Known rows, with every step that occurs
F, B, P, T, S: [  5   8   5  11  13 -12  20   5  15 -32 -14  11 -12 -46 -18  13  -3   4
   1   8  15   1  15  12   2  21  -9 -31 -36  -3 -39  -7  11 -11  -7  -6]
V, B: [ -3   8  -9 -10   7  -1  -1   5  -4  18  -8   4  -4   0  -4 -19  -5  -4
 -17   2   1  -5  -7   3  -4 -13  -1  12  -2   0  11  -5   6  -1 -13  23]
U, T: [-11   1   4   1  -2  -3  16 -14  -1  11 -12  -1 -19   6  13   0   2 -15
   2   2  16  -7 -10   5 -10   2  -7  -4   7   2  -3  -4   8   4 -19 -13]
F, T, B: [-13 -22 -27 -18   8  14 -12  -9   3  -2  19  -5  13  10  -3 -25   5   1
  -8  28   5   5 -13 -12   5 -10   7  11  -5  -4  22  13  -1 -15  -5   1]
P, B, F: [ 11   3  -7   2   5 -12 -14   1  10   5   0   9  -4  18  -3 -14   1  -9
  -7 -18 -26  -1 -12  15  -7 -12   7   8  21  -6 -11   2 -19   0   6  22]
P, B, F, T: [ 15 -11 -15 -16  15 -11  -1   2  14  -5  18   8   7  21  -1 -25   7  -4
  -6  -3 -26   7  -6  13  -2 -22   4  22  12  -5 -11  18 -16  -8  17  15]
U, T, S: [-12   9   3   0  -4  -1  30 -16   6  -2 -20   9 -27  -2   7  19  13 -11
   4  13  26   0 -14  15  -7   9  -1 -17  -6  -8 -12 -16  18   4 -31   0]
M, T, P, B: [-14   5   6   8   9  19  -8   7   2  13  10  32  28  37  12 -15  26  -3
   5 -12 -31  -6 -10 -13   3  -9   3  14   2  -2  -5  -9  10   2  -4   5]
M, T, X: [  7   5  -3 -15 -15  10   0   7  -7  16   8  12   1  20  20  -5   8 -10
  15   4  -6  -6 -18 -20  -7   2   0 -10  -4   6 -19  -9  18  -1  -3  -4]
S, T, M: [ 10  -6   6   0 -40  14 -27   5   8   9  -1   7 -13  14  13   3   1   6
  -5  15   5  18  -7  -3   5  16  -2  -1   1 -13   5  -4  22  -2 -10 -11]
F, T: [  7 -14 -14 -15   7  -2   1 -13   7   5  12  -3   7   9   7 -16  -3   3
  -2  12  -4  13  -8   1   0 -14  -6  17  -8  -3   8  11   0  -9   0  -5]
V, T, X: [ 19  -3   7 -18   1   7  10  -7 -23 -13  -1   3 -12  10   5  24   5   2
  15  -3  -3  -1 -16 -15  -4  -2 -12 -25  11   9  13  17   1   5 -10  -5]
M, T: [-12  -3   1   4 -12   4  -6  -4   8  27  14  14   7  18  21 -14   4  -4
   2  -1 -12   4 -13  -7  -3  -5   1  16  -5   1 -17 -10  -1   3  -9  -7]
R, F, B, P: [ -1 -15  23  23  -9 -19  -3   2   1 -28  -2   0  14 -66  -1  -7 -15   4
  11 -21  10  -6  20  22 -14   7   9 -19  -3  15 -13  -3   9  -4  11  10]
R, F, B, V, T, H: [-12  -4   1  -5  -4   5  17 -13  -6 -31   9 -19   1 -42  -7  29   2   2
 -19  15   0  16  25  16  -9 -11  -6 -12  20  13  24   6 -12  14   8  -5]
V, B, P: [  0   5   6  -2   3 -11  -7  16  -5  14 -11  10  -8 -24   1  -6  -9   3
  -9 -14   2 -21   9   5  11  -9   5   7  -5   7 -15  -1  15  -4   6  22]
X, T: [  5   1   9  -9   8  -8  -3  -6 -11  -3  -1 -10 -11  10   5   6  -6 -20
  -7 -16   9   0   0  -9  -7   8  -3  11   5  -4  -2  -6 -17   3  -3   0]
B, T, S: [ -6  10 -10  11 -28 -15  14   0  12   7 -17   6  -6  11   2  16   1   8
  -4   2   0   4 -13  13   7   3  19  -1  -9   1  -5 -23   0   4 -10  -7]
T, X: [ 21   8  -1 -11  -9   7  -1   1  -9   4 -12  -2  -9   7   3   3  -4  -4
  12  -6   3  -8 -20 -13 -10   3  -1 -20   2   3   8   2  17  -3  -9   3]
R, F, T, H: [ -5  -8 -11 -22   0  15  16  -4  -1  -7  24 -14  16 -23  18 -15   5  -7
  14  21   8   2  35  -6  -3 -20   4  11 -10   7  11  -8   0   4  10  16]
B, F, T, A: [ 23  -8 -19 -27   4 -12  -3   1  12   6  30  -9   9   6  14  -6 -11  16
  28  22 -10  -3  -2  -1  -1 -19  -9  11  11   0 -19  12   9  -5  27  -1]
V, B, P, T: [  3  11  -6  -5  18 -11   2  16  -5  15  -7   4 -13 -20  -7  -5  -7   1
  -4  -1   9 -21  25 -10  10  -8 -11   0 -27   9 -33   2   0   0   9   4]
X, T, P, B: [  7  10  17  -2  28   7  -4   5 -17 -18  -8   8  10  30  -4   7  15 -17
  -4 -24 -10 -10   4 -16   0   3  -1  17  12  -8  13  -5  -7  -2   2  12]
F, B, P, T: [  3   3   9  13  10 -15   4   5   9 -19  -2  -1  -5 -45 -11  -3 -15   1
  -1  -6   6  -3  22   4   1  14 -14 -19 -25   8 -30   6   0 -10   7 -20]
F, T, U: [  9  -4   3   0  24  15  11  -4 -12   5   8 -10   7   7  -6  -6   4   7
  11  10   0  -3   0  -8   4  -4  -1  18 -18 -12   6  -2  12  -9   9   2]
S, T, P, B: [  0   6  20  11   3  22 -15  14   3   2  -4  26   7  23  10  17  16   0
   1  -8 -18  10   0  -5  13  -5  -1   9   4  -8   8  -5  22 -10 -12   5]
V, T, H: [  0   1   6 -16   3  18  12 -11  -9  -5   9  -3 -13   1  12  22   7  -6
   0   5  -6   5  16 -12   6 -10 -13  -9  11   2  21   0 -11  10  -8   0]
V, T, M: [ 10 -17   2   2 -18   5 -11 -16 -13  -5   2   2  -2  12   1   3   2  16
  -3   9  -2   6 -12  -5   3   6 -13 -10   8  -1  26  15  -8  12  -4 -10]
U, T, A: [ -7   3   0  -5  -5   1  10 -11   0   6  -5 -14 -14   6  19  15  -3   1
  23  21  22 -23 -15 -14 -12   1  -9  -9   6  -6 -17 -10  35  -5  -9 -17]
V, B, T: [-12  13 -16   1 -15 -17   2  15  -3  27  -7   1  -2   6  -5  -8 -11   2
 -20  -2   0 -11  -4   8   5 -15  13  20  -1  14   7  -7  -4   3   6   0]
S, T: [  1   0  14   4 -18   9 -12   4   7  14   0   9 -12   9  15  16  -4  -3
  -5   0  -3  21  -1   3   3  -1  -4   4   1  -8  -4  -5  13  -7 -17  -8]
V, T, F, B, P: [ -4  -6  28  17  15  -2   4  10   0 -30 -10  -5  -8 -36   5  -3  -9  11
   3 -27  17   5   4  10   3  31  -7 -28  11  11 -11  23   1 -10  12   1]
X, T, P: [ 13  10  24  -6  18   4   2   1 -17  -1   1   4  10  15   5  19  -1 -11
  13 -18   0  -4  11 -17   2   6 -11   8   8   2  13  -6  -7  12  -3  -1]
F, B, T: [-12   5   1  22 -25 -25   2   1  11 -12  -4  -2   7 -13 -10  -2 -19   1
 -16  -7  -3   5 -10  22  -4   8   9  -2   4   8  13  -2  -4  -6   8 -20]
B, F, T: [ 19  -9 -11 -21   7 -13   2  -5  15  14  24   3   6   9  11 -18  -9   4
   9   4 -13  10   0  17   2 -17  -5  12  10   5 -10  16 -17   6  17  -3]

Rows
[ -2  -6 -16  -9  -3  -3 -25  -3   8  16  16   0   2   8  -5 -20  -5  -3
   1   0 -11  -2 -12   4  -3  -5  10  -5  20   0   6   8 -24   6  -2  16] -> T, B, F
[-11  16  -8  -3 -29   3   9   5   7  14  -2  -8  -8   8  13   6  -2  -9
  -8   1  -4  -5  17  -6  13  -5  16   3  -1   9  12 -18  -5   8   8 -15] -> B, T, H
[  3  12 -16   4   9   3  20  -9   6   6 -10   4 -13   4 -10   9   6  -2
   9  14  10   8   2  -5   0   2 -14 -11 -33 -13 -24 -13  -6   1 -31   0] -> P, T, S
[-12 -17  14   0 -18  13 -30  14  10  -2   8  13 -15 -15  14  22   1   1
  -7   5   5   0   5  -9  21   8  14  -7  -4  -2 -10  -2  19 -14  -3   0] -> S, T, B, P
[  7   8  -1   8   8  -5  12   2   8  -2 -16   9 -17 -17  -2  18   5   6
  11   3  13  -8  19  -3  14   7  -4 -16 -39  -5 -44 -11   2  -1  -9  -5] -> B, P, T, S
[  1 -22 -12  -6   1  -1   6 -14  -2   0  16 -10  24 -12  11 -22  -4   5
  13   9   9   9   9   4 -10 -20   2  16  -9   7   5   2  -3  -1   4   5] -> R, F, T
[  6  19   8   6  34  -1  10  23 -26  16  -9  -5 -15 -20 -20   6  -5   4
   7  -4  12 -33  30 -17  15  -2  -7  -1 -44  -3 -38 -10  11   0  14   9] -> V, B, P, T, U
[ 19  13 -14 -15   5   3  10   1 -13   4  -7  -7 -13  13  -4   6   1  -8
  19  11  12  -7  -1 -28  -8   3 -17 -25 -23   4 -15   4   5  -1  -8 -13] -> P, T, X
[-11  -8  -4 -14   6   6 -16  -4 -16 -12   7 -12  -5  13  -6   1   2 -21
 -11   2  15  -8  -6 -24  -3  11   8   5   8  -6  12  -3 -20  -5  -9  12] -> X, T, B
[  2  16   7 -26   4  12   5  -1  -9  -8   2 -13 -20   0  12  14  -1 -34
 -10  -6  10  -5  26 -19   1   3  -2   5   5  -6   7 -18 -12   4   1   6] -> X, T, H
[-14 -32 -25 -12  -1   9  -8 -10  -8  -8  29 -10  30 -13   4 -31   4   1
  11  27  11   0   4  -7  -5 -14  14   9  -5   6  18   2  -5  -6  -1  20] -> R, F, T, B
[ 12   8  22  20  23   6   4   5 -18  12 -10 -10 -14 -11 -11  17  -1   6
  19 -13   8 -26  26 -20  12   8  -7  -8 -42  -5 -37  -8   3  -1  15 -13] -> B, P, T, U
[-11  13  -3  19 -19 -21  19   2  14 -23 -13   9   2 -20 -18  10  -6   4
 -14   8   6  14 -16  30  -2  17  12 -13  -3   3   0 -15   3  -6 -10  -4] -> F, B, T, S
[  5  -5 -14 -17  12   5  21 -10  11  -5   2   9  -2   1   0  -3   9   7
  -2  21   6  17  -9  10   5  -8  -1   7 -16 -11  -3  -4  10  -9 -14  11] -> F, T, S
[  7  13  11  -2  19  -5   9   4   3   5  -1  24   0  24   7   0  15 -13
  14 -14 -15 -19  -1  13  -4  -6  -3  -9  29   6  -4   1   0  19   5   3] -> U, T, P, B, F
[-10  12   5  30  -2   2  -1   9 -15   2 -18  -5   2  31 -15   6  11  -3
 -10 -17 -14 -22  -8  -1   5   0  26  21 -12 -10   4 -19   1 -12  16   2] -> P, B, T, U
[-16 -20  -6  -2   6  14 -11 -15 -13  -4  13   1   4  10  -4   8   9   5
  -2  11  -3   1 -17 -14   3  -2  -2  -8  13   1  30  16 -18   0 -18   3] -> V, T, B
[ -8   3   2 -15   1   4  16  -9   9 -21   1 -10 -15 -21 -15  32   0   2
 -32  17  -8  17  11  12   2  -2 -15  -6  22   2  30  15  -8   7   3 -15] -> F, B, V, T, H
[  3   7   8  12  16  16 -10   1  -3   0 -10  15  19  23  -5  -5  12  -1
   2 -17 -24  -6  -7  -6   1  -9  -1   7   7  -9  22   0   7  -2  -8  15] -> T, P, B
[ 21  15  13  -8  28 -13  -9  15 -10  -8   8  14   7  30   0   5   7 -18
   9 -31 -25  -9  11  -2   2  -1  -4  10  27   1   1   3 -26  14  18  16] -> X, T, P, B, F
[ -5 -13  14 -10   4  -4 -20   5 -12 -18   3  -5 -11 -10   2  10  -1 -14
  -8 -17  13 -23   5 -21   8  19  14  -2   1  -1  -9  -2 -11  -7  11   8] -> X, T, B, P
[ 16  -4   3  -8 -15  -5 -16  -5 -13  -6  -8 -11 -10  16   5  -9  -5  -8
  -9  -3  15  -3  -2 -13  -4  20  -1   4   4 -10   9  -4 -11   8   3  -4] -> X, T, M
[-10  -8  -6  13 -14 -14  -3 -10   8  -8  -9 -17  12 -33 -16  -2 -13   8
 -13   2   2  13  -3  27 -22  -4   4   6  13   3  10   3   4   5   2  -3] -> R, F, B, V
[-16  -6   0  25 -30 -22   4   0  -1 -19   5 -10  28 -36  -5  -7 -18   4
   2  -7   9   4   7  26 -15   4  17  -5   3  20  10 -10  -8   2   8  -9] -> R, F, B, T
[-10  13  -9  11  15  -2   4   8  11  -6 -12 -22  -7 -10 -13 -35 -14  -2
   4  -1  26  12   5  -4 -11  26 -17 -17 -18  -5 -17  12  -6 -13 -10   1] -> P, T, F, B
[-11  13  13  31  -6  -7   8   6  -7 -10  -9  -8   6 -13 -25  11 -11   2
  -1  -5   2  -4  -4  14  -3  17  12  -3 -10   3   6 -15   3  -9  14 -14] -> F, B, T, U
[ -4 -18   1  13  -3 -12   8 -19  -7 -20   5 -15  13 -30 -15  21  -6  16
 -16   4  -2  18   0  25 -16  -5  -8  -6  23  13  20  19 -11  12   4  -8] -> R, F, B, V, T
[ -9  12 -10  16 -26 -10  -4  13   9  29 -16 -19  -3  24  12 -22 -10   7
   3 -20  11  -4  -7  -2   8  16  17   7   2   6   2   3  -9   0  12  -9] -> B, T, F
[  3   2  16   7  15   0   6 -10   0 -12  -1   6  14 -12 -21  35  -1  23
 -13   4 -18  19  -8  15   6  -1 -24  -8  24   8  37  27   0  17   2 -25] -> F, B, V, T, P
[  5   7  28   5  -6  22 -11   8   5  18   5  23   3  10  15  24   1   7
  18   2  -8  15  11  -4  15  -1 -10   0   6  -1  12  -5  22   7 -17  -9] -> S, T, P
[ -5 -10   2   6   3  -8   8 -17   5 -13  -3  -7  -6 -10 -18  27  -3  14
 -29   7  -9  21 -17  20  -4   0 -17   0  22   2  24  26 -12   4   1 -22] -> F, B, V, T
[ -8 -15   3   2  -7   3 -24   0   3   3  -1   3  -1 -14   3  -4  -1   2
  -5  -7   2 -18  -3 -11  11   7  19  -8  -3   0   2  -1   4  -9   2   9] -> T, B, P
[ 12 -29 -19  -7 -22   2  -8 -11  -5  -4  12 -12  25  -6   9 -34  -1  15
  13  20  16   4   4  -1  -5  -5   4   7 -11   2  15   5   3   5  14   4] -> R, F, T, M
[  4 -18 -14  -7   1   0  21 -11   1 -13   8   0  18 -23   7  -6  10   8
  15  20  16  11   6  13  -6 -14   7   5 -17  -3  -7 -13   5  -1 -11  21] -> R, F, T, S
[-31 -11 -28  -8 -20  12 -20  -5  15  28  13   1   5  30   3  -7  14   5
 -29  23 -13  -2 -26 -11   6  -5  15  21  11  -2  -5   0  -4   7  -1  -9] -> M, T, B, V
[-11   8  17  12 -10  13 -11  22  17  -8  -8  -5 -13 -12   7  -7 -11   0
   0  -5  24  29  -4  11  -2  31  -2 -12   8  -5 -11   7  23 -23 -14  11] -> S, T, F, B
[  2   8   6   2  10   5 -12  16  11  21  24  37  25  35  16 -16  18  -4
  17 -16 -44  -7  -2   2   3 -15   2  12  19   6 -22  -3  -7  16  12  11] -> M, T, P, B, F
[  0  -2 -20   4  -1  -3 -15  -7  13  12 -25  -5  -9  29 -12   3   9   2
 -42  -9 -20   1 -24   7  -2 -15  13  31  13 -17  11   9  -2  -6   3   0] -> P, B, V
[  7  14   2  15  24  12  10  -3 -20  17  -8 -17  -9   9 -17   7  -1  -1
  17   3   8 -12  15 -24  -1   1 -14  -2 -35 -14 -17 -10  -9   1  -6 -11] -> P, T, U
[-10  10   3  14   3   3  -5   9  11 -11 -16 -16  -1 -16  -6 -36 -14  -1
   0 -15  22  13 -10   8 -12  29   0 -10   6  -5   3   9   3 -15  -8  14] -> T, F, B
[ 27   1   2 -22  20  -1   3   1  11  21  26  17  23  13   8 -13  -4  12
  28   0 -20  10  13   9  12 -17 -14   9  15  12   9  17  -9  18  19  -6] -> B, F, T, P
[ -1  -3 -21  18 -40 -10 -21   5   3  -3 -19  -2   2  34  -7 -20   8   8
 -25  -4 -13 -14 -23   0   6   7  24  11   3  -9  11  -4  -1  -3  17  -9] -> P, B, T, M
